Known rows, with every step that occurs:
Q, V: [20, -18, 16, 10, 53, 4, -19, 25, 20, -21, 18, -10, 26, 11, -3, -7, 23, 51, -14, -18, -26, -18, -25, -14, -21, -24]
V, Q: [5, -9, 19, -24, 42, -14, -33, 45, -1, -29, 1, 8, 24, 0, -16, 3, 2, -2, 23, -3, -9, 9, -41, -1, -3, 12]
R, C, X, S, Q, V: [47, -19, 22, 15, 31, 9, 24, 5, -2, 5, 5, -9, 43, -2, -31, 10, -9, 17, -40, -36, 32, 1, -33, 38, -26, 18]
R, C, S, Q, V, E: [22, -13, -30, 21, 36, -23, 4, 2, 27, -42, -5, 18, 9, -16, -50, -20, 29, 3, -39, -13, -65, 11, -36, 21, -7, -4]
C, S, Q, V, E, X: [0, 57, -35, 23, -2, -31, 10, -8, 16, 35, -11, 19, -18, -18, -19, -39, 27, -6, -3, 34, -55, 13, 5, -11, -8, -28]
Q, V, E, C, R: [-20, -15, -3, 21, 20, 31, -5, -17, -7, -37, 14, 46, -40, -31, 30, -28, 60, -21, 6, 48, -42, -14, 5, -33, 14, 10]
E, X, S, Q: [22, 60, -9, -5, -36, -29, 45, -31, -37, 59, -50, -3, 7, 8, -10, -9, -7, -32, 19, 6, 36, 9, 20, 39, -9, -24]
E, V, Q: [8, 2, 5, -47, 50, -17, 6, 63, -9, -46, -16, 12, 17, 2, -49, 4, 10, 3, -3, 8, -33, 16, -54, -1, 15, 17]
S, Q, V, E, X: [7, 59, -33, 15, 3, -33, 3, -16, 10, 16, -18, 29, -23, -26, -22, -48, 37, -4, -7, 43, -55, 14, 4, -17, -8, -28]
X, C, S, Q: [10, -2, 5, -19, -13, -2, 28, 4, -19, 43, 6, -19, 3, 18, 13, 27, -5, -30, -1, -35, 14, -19, 8, 30, -11, -2]
E, C: [-40, 5, 4, 2, -5, 14, -13, 15, -10, 26, 12, 1, -14, -7, 42, -11, 14, 6, 39, 2, -18, -19, 39, -16, -10, -38]
V, Q, S, X: [21, 7, -14, -30, -34, -15, -60, -35, 17, -13, -30, -24, -15, 21, 3, 25, -33, 43, 12, -4, 30, 9, -11, 13, 12, 16]
Q, V, E, S: [-20, 45, -4, 33, 23, -32, -19, 3, 6, -26, -16, 28, -5, -13, -39, -36, 15, -20, 7, 50, -37, 40, -17, -29, -9, -35]
C, R: [3, -37, 16, -14, 9, 18, 12, 0, -2, -49, -7, 20, -1, 2, 20, -7, 30, -23, 14, 8, 0, -30, 1, -7, 32, 28]
V, E, S, X, C: [-49, 16, -1, -1, -45, 13, -26, -18, -6, 16, 29, -5, -36, 5, 28, 16, -39, -7, 12, 42, 28, 27, 40, -60, 11, -3]
C, S, Q, V: [45, 0, 8, 7, 42, -6, 10, 5, 7, 18, 8, -15, 28, 18, -14, 7, 25, 24, -25, -33, -19, -21, -35, 30, -30, -24]
S, X: [-6, -3, -7, -20, -35, 1, -23, -14, 20, 5, 1, -31, 5, 32, 22, 16, -26, 53, 16, -17, 14, -13, 25, -10, 19, -24]
R, C, X, S: [-19, -38, 23, 9, -17, 12, 30, 38, 3, 4, 3, -24, 51, 1, -14, 14, -66, -5, 7, -45, 60, 11, 13, 28, 14, 33]
R, C, S: [-13, -57, 6, 8, 5, 4, 9, 45, 38, -13, 16, -19, 46, 13, -8, 12, -28, 4, 7, -47, -6, -13, 0, 22, 20, 15]
S, Q: [36, 13, -2, -29, 1, -25, 19, -9, -17, 3, -37, -2, 12, 10, -12, -2, 19, -15, -2, -30, -5, -20, -5, 45, -10, -19]
V, Q, S: [28, -1, -4, -28, 11, -32, -52, 3, 3, -37, -46, -1, -6, 0, -19, 5, -6, -1, 13, -9, 4, 10, -38, 31, -3, 27]
C, S: [-21, -19, 0, 0, 1, -8, 7, 39, 20, 16, 8, -31, 30, 28, 9, 12, -14, 6, 25, -43, -16, -22, 7, 18, 8, -24]
R, C, X: [-12, -70, 29, -11, 4, 20, 8, 61, 34, -29, 22, -10, 45, -18, -14, 7, -41, 5, -14, -56, 21, -13, 2, 16, 15, 55]
E, S: [-23, 35, 21, 7, -5, -22, -8, 13, -8, 2, -24, 8, 11, 8, -12, -15, -11, -29, 35, 27, 13, 19, 8, -14, 0, -30]
R, C: [2, -61, 10, -5, 16, 7, -4, 32, 30, -53, -1, 3, 39, -7, -18, -5, -12, 11, -3, -31, -4, -8, -1, 7, 20, 27]
E, X, C, S, Q, V: [27, 16, 11, 13, 20, 11, 13, -2, -1, 55, 30, -11, 4, 5, 9, 7, 16, 10, -22, -1, 0, -11, -8, -4, -34, -10]

Rows:
[-22, 55, -24, 35, -15, -23, 17, -10, -5, 31, -18, 4, 0, -4, -13, -31, -10, 1, 18, 37, -4, 33, 19, -18, 2, -32]  Q, V, E, X, S
[-37, 15, -21, 28, 22, 3, -28, 5, 3, -1, 17, 21, -30, -27, 16, -33, 39, 15, 11, 25, -68, 1, 13, -33, -18, -43]  Q, V, E, C
[-12, -37, -6, -1, -38, 12, -11, 1, 44, 7, 21, -39, 26, 32, 13, 31, -50, 48, 6, -34, 24, -10, 20, 6, 31, 6]  R, C, S, X
[7, -32, 7, -39, -17, 41, -4, -24, -18, -42, 7, 15, -48, -1, 26, 33, -3, -13, -13, 43, 38, 0, -8, -34, 42, 81]  E, V, Q, S, X, C, R
[23, 52, 12, -11, -11, -34, 19, -20, -29, 20, -49, 16, 5, 5, -26, -8, 8, -49, 13, 11, 17, 11, -5, 33, -16, -25]  E, S, Q
[-14, -17, -5, -26, -52, 22, -38, -30, 2, 14, 15, -34, -37, 20, 49, 37, -44, 30, 3, -4, 46, -5, 39, -29, 10, 20]  Q, S, X, C
[3, -37, 18, -27, -22, 44, -28, -34, -14, -31, 18, 12, -42, -1, 45, 33, -7, -16, 3, 36, 55, -5, 2, -32, 29, 77]  V, Q, S, X, C, R
[-3, -40, 9, -21, -39, 45, -14, -44, -7, -24, 12, 2, -46, 6, 55, 28, -7, -10, 1, 24, 52, -20, 26, -30, 35, 62]  Q, S, X, C, R
[-16, 43, -14, 17, -25, -16, -34, -34, 19, -3, -4, 1, -15, 10, -13, -8, -16, 27, 5, 43, -3, 32, 6, -35, 7, -34]  Q, V, E, S, X
[-2, -2, -27, 17, 44, -24, -20, 14, 26, -51, -1, 15, -3, -11, -30, -32, 37, 26, -19, 4, -78, 7, -26, -18, -6, -29]  Q, V, E
[-41, 9, 4, 32, -9, 12, 14, 22, -12, 36, 17, -13, 9, -13, 7, -3, -30, 1, 11, -7, 17, 16, 18, 0, -11, -12]  Q, V, E, C, X, S
[3, -1, 3, 5, 1, 32, 19, -31, -19, -8, 22, 45, -49, -30, 28, -15, 43, -46, -17, 62, 1, -5, 10, -45, 12, 47]  S, Q, V, E, X, C, R
[-14, -45, 21, -20, -26, 54, -1, -24, -9, -19, 35, 3, -31, 7, 59, 25, -3, -8, 5, 25, 44, -22, 28, -46, 35, 49]  S, X, C, R
[13, 16, -23, 16, 22, -25, 14, 0, 0, -15, -13, 9, 6, -16, -43, -17, 12, -2, -31, -10, -34, 18, -28, 22, -16, -12]  C, X, S, Q, V, E
[20, -8, -20, 23, 25, -16, 16, 3, 13, -34, -9, 16, 14, -26, -53, -17, 5, -4, -43, -13, -27, 23, -32, 25, -8, 13]  R, C, X, S, Q, V, E
[54, 2, 11, -2, 46, -7, 2, -5, 0, -4, -3, -3, 20, 9, -18, -4, 36, 29, -29, -23, -19, -19, -36, 21, -33, -22]  S, Q, V
[-19, -14, 15, 11, -14, 43, -12, -37, -8, -28, 36, 26, -45, -9, 33, 8, 8, -20, -10, 67, 26, 9, 9, -65, 23, 41]  Q, V, E, S, X, C, R
[-4, 28, -26, 0, -15, -21, 23, -12, -14, 42, -18, 2, -14, -4, 3, -6, 21, -36, 12, -15, -32, -9, 12, 41, -11, -33]  V, E, C, S, Q
[48, 15, 10, 10, 32, -8, 18, -14, -17, 15, -12, -11, 28, 15, -20, 2, 14, 21, -20, -19, 10, -4, -29, 29, -32, -26]  X, S, Q, V
[3, 22, -5, -7, -15, -8, 26, -6, -18, 58, -11, -12, 0, 10, 17, 9, 13, -25, 19, -26, -6, -23, 14, 45, -17, -32]  E, C, S, Q
[-23, 4, 0, 8, 5, 10, 2, 22, 0, 24, 20, 9, -13, -37, 5, -12, 9, -7, -13, -13, -24, -6, 7, 6, -24, -1]  S, Q, V, E, C, X
[-19, 39, -25, 31, 7, -5, -1, -20, -23, 25, -3, 20, -28, -23, 5, -24, 31, -5, 7, 26, -39, 13, 11, -3, -25, -45]  X, S, Q, V, E, C
[21, 17, 8, -15, -23, -16, 48, -2, -31, 37, -33, -18, 28, 9, -17, 15, -28, -29, 1, -42, 50, -1, 2, 62, -10, 1]  C, X, S, Q
[-30, -22, 9, -22, -37, 34, -23, -4, 1, 20, 44, -31, -19, 22, 53, 34, -39, 30, 6, -3, 38, -11, 44, -48, 9, 5]  S, X, C
[-26, -8, 19, 2, -20, 1, 28, 35, -10, 27, -3, -32, 38, 13, -1, 14, -56, -4, 19, -40, 53, 4, 17, 25, 6, 3]  C, X, S
